Each row comes from the steps of one walk. Every step used is in the known rows, and no mark comes twice. Write the walk behind each row, first mark first.
Known rows:
u, q, h, x: -1.77  1.16  -0.32  1.21  -1.06  1.93  -0.07  -2.55  -2.22  1.45  -3.53  -1.57  -2.30  -0.61  -0.84  5.04  -0.67  2.40  -1.16  -1.33  2.92  -2.59  -2.64  -3.28  -0.57  0.09  -1.53  5.97  0.88  4.06  1.78
z, x, e, b, u, q, h: 1.10  1.49  -3.73  -2.05  1.14  1.78  -1.04  -1.28  -2.26  2.95  -3.61  0.70  -1.64  -0.19  -3.31  3.87  -0.22  -0.67  0.09  -4.78  4.68  -5.11  -1.56  -1.23  -0.65  1.29  0.09  7.32  2.02  4.33  -1.23
x, e, b, u, q, k: 0.95  -3.76  -3.03  -2.62  -0.58  -1.50  0.20  -2.85  -1.74  1.90  -3.36  1.84  1.66  0.10  -3.58  1.86  -0.60  -0.05  1.57  -2.62  3.47  -5.58  -6.20  0.64  -2.90  0.58  0.69  2.86  0.15  1.77  -0.70
z, x: -1.48  3.06  -0.45  2.81  0.99  -1.22  -3.26  0.28  0.94  -0.52  -0.53  1.34  -1.39  -0.73  -0.42  2.17  0.87  -2.32  -0.82  -2.62  1.96  1.02  2.57  -2.82  1.16  -0.72  1.17  2.07  1.35  1.11  0.72
s, x: 0.93  1.34  2.13  -3.32  0.06  1.57  1.75  -0.46  -1.87  0.57  -0.86  -0.51  0.11  -2.87  -0.25  1.36  1.99  -2.02  1.30  -1.17  -0.31  -1.38  4.93  -0.73  2.97  -0.41  -0.21  -0.58  0.90  0.27  1.41
b, e, q, k: -1.32  -5.50  -1.57  2.24  -1.00  -3.71  -3.03  -6.29  0.80  2.07  -1.85  3.87  -0.64  0.71  -1.39  4.04  -0.92  -2.20  2.35  -3.23  2.14  -5.55  -1.89  0.46  -3.28  0.75  2.01  2.73  -1.34  2.37  1.16
d, b: -0.93  1.29  -1.25  -0.84  -0.55  -0.63  -1.02  0.27  -1.68  1.56  0.42  0.93  1.44  -1.24  -1.76  -0.23  -1.77  -0.02  1.29  -0.21  5.18  -1.28  -2.41  0.79  0.16  -1.36  -2.19  -0.15  1.46  0.57  -1.04
u, x, s: -2.96  2.50  1.51  -2.79  -0.06  -0.74  1.01  -0.46  0.63  -0.45  -1.23  0.14  0.90  -1.23  -0.89  0.54  1.12  -2.78  -1.51  -0.59  -1.07  1.82  -2.91  -3.47  -1.87  -1.68  0.41  3.07  -0.23  0.82  -1.96
z, x, e, q, k, g: -2.61  -3.17  -3.41  1.42  1.85  -4.91  -8.20  -3.64  -3.17  1.56  -2.80  3.90  -4.49  -0.89  0.55  2.57  -1.87  -4.48  2.89  -4.92  3.00  -1.93  1.41  1.54  0.66  -0.58  1.95  1.05  0.12  2.56  -0.07
s, x, e: 1.05  0.60  -0.38  -3.01  3.29  0.42  0.66  -1.40  -2.07  0.80  -2.34  -1.72  -3.61  -1.60  -0.31  0.60  2.18  -2.78  0.73  -4.54  0.88  1.89  3.45  -1.38  2.59  -0.54  0.26  2.49  1.51  1.17  -0.80
z, x, e, q: -0.51  1.08  -1.67  1.83  4.34  -1.07  -5.46  -4.14  1.80  2.61  -2.48  0.71  -5.62  -0.53  -0.99  3.66  -0.52  -3.22  -0.59  -4.95  4.37  2.31  -1.43  -1.28  -1.04  -0.82  3.56  5.70  0.88  1.48  0.03
b, e, q, k, x, s: -4.02  -1.24  -2.69  -2.04  0.20  -2.82  -5.25  -3.22  -0.38  0.37  -3.70  3.98  -2.60  0.58  -2.44  1.82  -0.62  -4.39  0.94  -6.71  1.23  -1.57  -0.43  -0.93  -2.80  -2.08  1.45  5.82  0.47  3.93  -0.92
d, x, e, b, k, g: -2.66  -2.04  -3.19  -3.77  2.87  -3.08  -6.66  -1.83  -2.48  2.03  -0.61  3.10  -3.84  -2.39  0.59  1.49  -2.95  -1.37  3.09  -4.49  5.51  -2.77  4.43  3.21  -1.54  0.64  1.37  1.69  1.31  4.28  -0.84
k, g: -0.25  -0.83  -1.66  -1.43  0.75  -1.24  -4.29  1.58  -3.33  -0.12  -0.13  1.48  -1.30  -1.07  1.68  -0.54  -1.47  -0.71  1.88  -0.96  0.45  -1.21  3.64  2.89  1.82  0.30  0.12  -2.54  0.32  0.27  -0.84
u, x, e, b, h: 0.84  0.73  -1.71  -1.97  1.56  2.67  -1.76  -1.99  -0.15  1.86  -1.32  -0.67  -1.40  -0.19  -1.29  3.05  0.39  0.30  -0.74  -4.83  1.30  -2.00  1.84  -2.63  -2.56  2.48  -0.64  5.15  0.23  4.06  -0.90
b, u, q, h, x: -1.01  1.47  -0.24  -1.30  -1.15  1.93  0.05  -1.45  -2.17  1.78  -4.03  -0.52  -1.07  0.43  -0.86  5.43  0.30  3.59  -0.81  -2.55  3.13  -4.44  -2.36  -2.11  0.17  0.98  -2.62  5.35  1.68  5.07  1.29
x, e, b, k, g, v: -2.07  -5.45  -6.11  0.35  0.04  -2.63  -3.01  -0.93  -1.15  0.25  0.62  2.64  -0.63  -0.16  -1.52  0.03  -0.82  -0.66  3.56  -5.39  1.54  -1.33  7.26  0.64  -2.10  1.25  3.18  2.81  -0.58  4.12  -1.10
d, q: 0.92  0.56  -0.71  -1.70  1.69  -2.73  -0.08  -2.16  0.32  2.39  -0.58  1.33  0.05  -0.47  -0.71  0.20  -2.06  0.75  -0.16  0.53  5.30  -1.10  -2.86  1.15  1.43  -1.64  0.53  0.78  1.47  -0.27  0.24
k, g, v: -0.92  -3.33  -4.68  0.65  -0.87  -2.33  -2.05  1.20  -1.62  -1.11  1.06  1.43  1.31  0.37  -0.19  -1.03  -0.73  0.00  2.67  -2.18  -0.96  -0.76  7.13  -0.03  0.99  0.10  1.78  0.20  -0.37  1.78  -0.93
x, s: -2.44  1.63  0.34  -1.54  -0.17  -0.59  -0.41  -1.01  -0.11  -0.45  -1.63  1.81  -0.96  0.24  -1.65  -0.89  2.35  -2.49  -1.73  -1.72  -0.24  3.26  -2.42  -0.58  -1.02  -1.44  0.00  1.79  -0.19  1.72  -1.52
q, h, x, e: -2.86  0.56  -1.88  1.35  2.07  0.13  -1.81  -3.53  -2.72  1.42  -3.91  -1.70  -6.33  1.18  0.27  3.09  0.87  -0.10  -0.91  -5.70  2.24  1.80  -0.61  -3.24  0.46  -0.37  -2.20  6.48  1.23  5.43  -0.09
k, x, s: -3.35  2.43  -1.47  -3.54  0.83  -0.34  -3.17  0.93  -1.05  -1.00  -2.49  1.33  -2.24  0.08  -1.54  -0.91  -0.16  -3.22  -0.58  -4.36  -0.27  2.27  0.47  -1.21  -0.59  -2.76  0.09  3.71  1.21  2.29  -1.49
u, q, h, x, e, b: -1.62  0.74  -3.20  0.20  1.34  3.70  -2.49  -4.57  -3.27  3.22  -3.00  -1.90  -3.90  -1.41  -3.38  3.14  -1.31  0.11  -1.19  -3.88  5.41  -0.55  -4.73  -1.82  -4.31  -0.74  0.19  7.85  0.35  3.53  0.67
q, k, g, v: -2.27  -5.93  -5.19  1.76  -2.37  -4.67  -1.99  -0.85  -2.48  -1.10  0.29  2.86  1.71  0.80  -0.68  -0.48  -0.84  -1.24  3.78  -2.64  -1.24  -2.47  5.80  -0.30  0.53  -0.13  1.33  -0.10  -1.07  2.83  -0.35
g, k, x, e: -1.89  -2.54  -4.74  -0.91  3.96  -2.49  -2.74  -0.63  -1.51  -0.83  -2.70  -1.15  -4.28  0.12  -0.44  -0.97  -1.53  -2.22  1.89  -6.42  2.50  1.12  5.01  -2.46  -0.56  -1.27  2.06  6.08  2.51  1.78  -2.25
s, x, e, b, u, q: 4.45  1.20  -1.28  -7.20  1.74  3.41  1.47  0.41  -1.44  2.55  -2.78  -0.63  1.83  -2.30  -3.66  2.06  0.45  1.39  0.31  -2.64  4.67  -4.57  -2.81  1.13  -1.19  1.19  1.61  3.46  2.06  0.31  -1.06

Which walk is each row?
-2.68  -1.49  -4.97  -1.05  1.74  0.68  -4.95  -3.30  -3.05  1.86  -2.01  0.06  -3.22  -0.62  -2.97  0.32  -2.85  -3.06  1.51  -5.75  3.11  -0.91  -1.28  -0.45  -3.85  -2.05  0.48  5.24  0.25  2.41  0.08 -> q, k, x, e, b
-4.74  -0.45  -2.00  -2.17  0.00  -2.54  -4.71  -3.02  -0.93  0.38  -3.73  3.31  -2.62  0.17  -2.28  1.00  -1.15  -4.80  0.66  -4.92  0.48  0.21  -2.11  -0.91  -2.09  -3.06  0.83  4.58  0.18  3.19  -0.38 -> e, q, k, x, s
0.62  0.67  -3.62  -2.43  2.15  2.88  -4.36  -1.11  -1.20  1.46  -2.17  0.10  -3.43  0.58  -1.66  2.15  -0.35  0.11  -0.17  -7.15  1.73  -1.59  4.00  -1.20  -1.83  1.82  -0.82  5.63  1.18  4.90  -0.62 -> k, x, e, b, h
-2.22  -3.00  -3.54  -1.50  0.99  -0.18  -5.10  -2.37  -3.94  2.53  -2.60  2.11  -4.30  -2.34  -0.68  3.73  -2.42  0.08  2.52  -4.97  5.27  -4.31  2.00  2.03  -2.56  1.93  1.43  4.29  0.57  5.06  -0.06 -> u, q, h, x, e, b, k, g
-2.62  0.94  -2.19  0.47  1.68  3.09  -3.62  -4.11  -2.27  2.45  -1.79  -1.24  -3.69  -0.80  -2.45  1.93  -0.31  0.02  -1.19  -4.24  4.44  1.90  -3.52  -1.09  -4.01  -1.31  -0.35  5.11  0.08  2.91  1.04 -> h, x, e, b
-3.93  1.29  0.10  2.01  -1.39  1.25  -1.42  -3.14  -2.64  1.33  -2.81  -0.49  -3.31  0.62  0.33  4.52  0.36  1.30  -0.75  -2.68  1.37  -1.52  -0.14  -2.89  0.36  -0.31  -3.32  4.42  0.52  5.49  2.25 -> q, h, x
-1.26  0.65  -2.03  -1.41  2.09  2.25  -1.57  -2.61  -1.18  2.22  -0.28  -1.98  -0.97  -1.95  -2.14  1.07  -1.73  -1.79  -0.19  -2.44  2.73  0.09  -3.00  -2.04  -4.44  -1.02  1.12  4.85  -0.32  0.40  -0.70 -> u, x, e, b
-1.95  1.82  0.31  0.51  -1.01  3.54  -3.13  -2.92  -0.85  1.49  -2.26  0.07  -1.94  0.16  -0.79  5.15  1.25  3.52  -1.94  -4.04  2.49  -1.47  0.74  -2.41  -2.20  1.52  -2.68  4.08  0.43  5.81  2.75 -> e, b, h, x
-2.47  -5.90  -5.35  0.92  -0.02  -5.10  -2.95  -2.91  -1.43  0.42  -0.71  1.66  0.14  -0.07  -0.64  1.40  -2.07  -2.49  3.81  -3.97  -0.05  -2.19  4.06  -1.94  -0.84  -0.43  2.99  3.38  -1.12  2.66  -1.06 -> u, x, e, q, k, g, v
2.56  1.21  -1.72  -4.84  1.43  3.13  -0.22  -0.10  -0.84  2.36  -3.32  -0.87  0.81  -0.77  -3.32  3.00  -0.30  3.68  -1.04  -2.75  5.70  -3.39  -5.93  0.37  -2.90  1.01  0.80  4.87  1.91  1.49  -0.62 -> h, x, e, b, u, q
0.32  -3.94  -4.44  -3.60  0.65  -2.17  -4.32  -1.04  -4.89  1.64  -2.87  2.97  -0.26  -1.01  -1.36  0.80  -2.03  -1.00  3.05  -3.40  3.62  -5.51  -1.66  3.42  -0.88  0.76  0.82  0.23  0.50  1.78  -1.43 -> x, e, b, u, q, k, g
-0.32  -1.67  -4.31  -1.23  1.96  1.42  -3.71  -2.24  -1.14  1.03  -2.34  0.55  -2.94  0.35  -2.00  1.78  -0.19  -0.16  0.72  -7.46  2.91  -2.43  6.06  -1.91  -2.77  1.96  0.35  6.50  1.44  5.13  -0.87 -> g, k, x, e, b, h
1.70  0.85  -1.38  -2.83  1.49  3.50  -1.74  -2.58  -1.56  2.12  -2.11  0.13  -2.55  -0.72  -1.84  2.82  2.21  -0.52  -0.18  -6.13  1.62  -1.67  4.61  -1.17  -0.56  2.50  -1.03  3.94  0.80  4.73  0.10 -> s, x, e, b, h
-0.73  0.06  -1.92  -0.27  0.24  -1.89  0.07  -3.66  -2.06  3.33  -1.77  1.60  -1.92  0.40  -0.81  1.90  -1.95  -0.67  0.72  -1.00  3.94  -3.80  -0.94  0.05  2.01  -0.80  -1.61  3.58  1.12  3.30  0.22 -> d, q, h
3.47  0.96  -3.57  -6.86  2.44  2.81  -1.23  1.89  -0.98  1.88  -2.92  -0.65  0.96  -0.97  -3.50  1.37  -2.14  2.02  0.43  -3.60  4.87  -4.46  -3.47  1.07  -2.41  0.56  1.73  5.14  2.52  0.44  -1.78 -> k, x, e, b, u, q
-2.58  -2.85  -4.33  0.91  2.35  -1.26  -3.65  -5.25  -1.99  2.86  -3.62  0.61  -6.05  0.31  -1.15  3.18  -2.59  -3.41  2.30  -6.03  3.27  -3.01  3.04  -1.67  -1.19  -0.36  1.42  8.73  1.10  4.64  -0.59 -> g, k, x, e, q, h
-1.08  -3.16  -3.79  -2.97  0.39  -1.74  -5.11  -1.86  -5.27  1.74  -3.87  2.44  -1.14  -1.07  -1.09  2.47  -1.72  0.27  2.39  -4.19  4.47  -5.03  -2.28  2.30  -1.10  0.30  -0.10  1.41  0.78  3.16  -0.31 -> h, x, e, b, u, q, k, g
1.21  0.23  -2.44  -1.07  1.51  2.79  -2.57  -2.28  -0.64  1.89  -1.58  0.42  -2.69  0.66  -1.72  2.15  1.17  0.58  -0.84  -5.57  1.82  -1.02  2.11  -0.77  -2.08  2.62  -0.87  4.22  0.29  4.69  -0.58 -> x, e, b, h
0.14  -5.05  -6.06  -3.29  -0.78  -2.08  -1.42  -1.22  -4.05  0.87  -1.81  2.40  2.05  -1.01  -3.20  0.80  0.10  -1.18  4.31  -5.46  1.87  -4.92  5.08  0.31  0.13  0.38  2.06  2.42  0.31  3.49  -0.92 -> s, x, e, b, u, q, k, g, v
-5.41  2.45  0.41  0.32  -0.67  0.57  -2.89  -5.23  -1.31  1.94  -4.31  1.91  -4.46  0.41  -1.78  4.10  1.79  -1.83  -2.19  -4.05  2.03  1.68  -3.84  -2.30  -1.82  -1.75  -1.43  6.41  -0.03  6.08  0.84 -> e, q, h, x, s
0.32  1.65  -2.51  -3.08  2.59  1.16  -3.80  -3.02  -0.44  2.34  -1.71  0.13  -3.36  0.11  -1.25  2.76  0.05  0.49  -0.94  -5.42  3.92  -1.42  2.54  -1.43  -1.59  1.57  -1.46  5.55  1.58  5.75  -0.68 -> d, x, e, b, h
-0.44  0.18  -0.68  0.42  3.39  0.64  -4.66  -5.27  1.16  3.06  -3.83  -0.24  -6.16  0.64  -0.21  5.36  0.13  0.67  -1.23  -5.77  3.77  1.16  -1.58  -1.36  -1.52  0.91  0.85  6.29  0.66  4.32  0.81 -> b, h, x, e, q
-1.11  -0.98  -2.48  0.97  1.86  0.09  -2.51  -5.30  -1.33  3.63  -2.97  0.37  -5.81  0.70  -0.96  3.55  -1.22  -2.66  0.64  -4.11  2.19  -1.66  -0.95  -0.48  -0.51  0.30  0.24  6.57  -0.01  4.22  -0.39 -> x, e, q, h
-2.04  -3.03  -0.58  -0.36  -0.99  0.28  -1.03  -2.57  1.29  1.86  0.59  2.89  0.00  -1.33  -1.98  2.15  -0.81  -0.01  1.80  -2.27  2.95  -3.22  0.70  1.76  -5.06  1.91  1.92  1.73  -0.88  2.89  1.20 -> e, b, k
-1.41  -1.70  -3.59  -2.51  3.95  -2.04  -3.15  0.31  0.01  -0.06  -2.48  -0.14  -5.19  0.37  0.20  0.68  -1.68  -1.48  1.94  -7.37  1.70  0.54  3.92  -0.92  -0.44  0.14  1.50  5.44  2.15  3.21  -1.78 -> b, k, x, e
-1.67  -0.55  -3.68  -0.27  2.53  0.25  -4.34  -4.17  -2.03  3.33  -3.43  0.04  -6.58  0.60  -0.89  3.55  -2.88  -3.08  1.46  -5.79  2.13  -2.25  0.91  -0.87  -0.24  -0.50  0.28  7.92  0.89  4.49  -0.38 -> k, x, e, q, h
-2.41  -3.84  -2.65  0.12  1.10  -3.41  -7.56  -4.62  -3.62  1.91  -4.00  3.28  -4.90  0.16  1.22  4.23  -1.21  -1.19  2.30  -5.85  2.42  -3.01  1.71  1.27  0.40  1.09  -0.41  1.68  0.03  5.15  0.68 -> b, h, x, e, q, k, g
-2.52  -4.95  -6.46  0.72  -0.47  -1.38  -2.68  -2.33  -2.56  1.20  -1.47  1.57  -1.71  -0.75  -2.24  2.87  -1.51  0.76  2.93  -5.90  3.42  -3.22  5.31  -1.14  -2.54  1.50  2.78  6.69  0.02  6.23  -0.37 -> u, q, h, x, e, b, k, g, v
-3.80  0.89  0.23  2.29  -0.63  1.50  -3.17  -5.36  -1.54  3.04  -3.30  0.05  -4.45  0.20  -0.19  6.32  -0.74  0.82  -0.63  -2.98  2.82  -1.94  -1.69  -2.17  -0.89  -0.33  -1.85  5.76  0.16  5.50  2.89 -> e, q, h, x
-3.35  1.51  -0.39  1.09  -0.32  -0.51  -1.46  -4.46  -2.40  2.95  -3.18  0.30  -3.31  0.34  -0.08  4.69  -0.98  1.86  -0.84  -2.34  4.82  -2.20  -1.90  -2.23  1.23  -1.30  -3.08  4.93  1.51  5.37  2.50 -> d, q, h, x
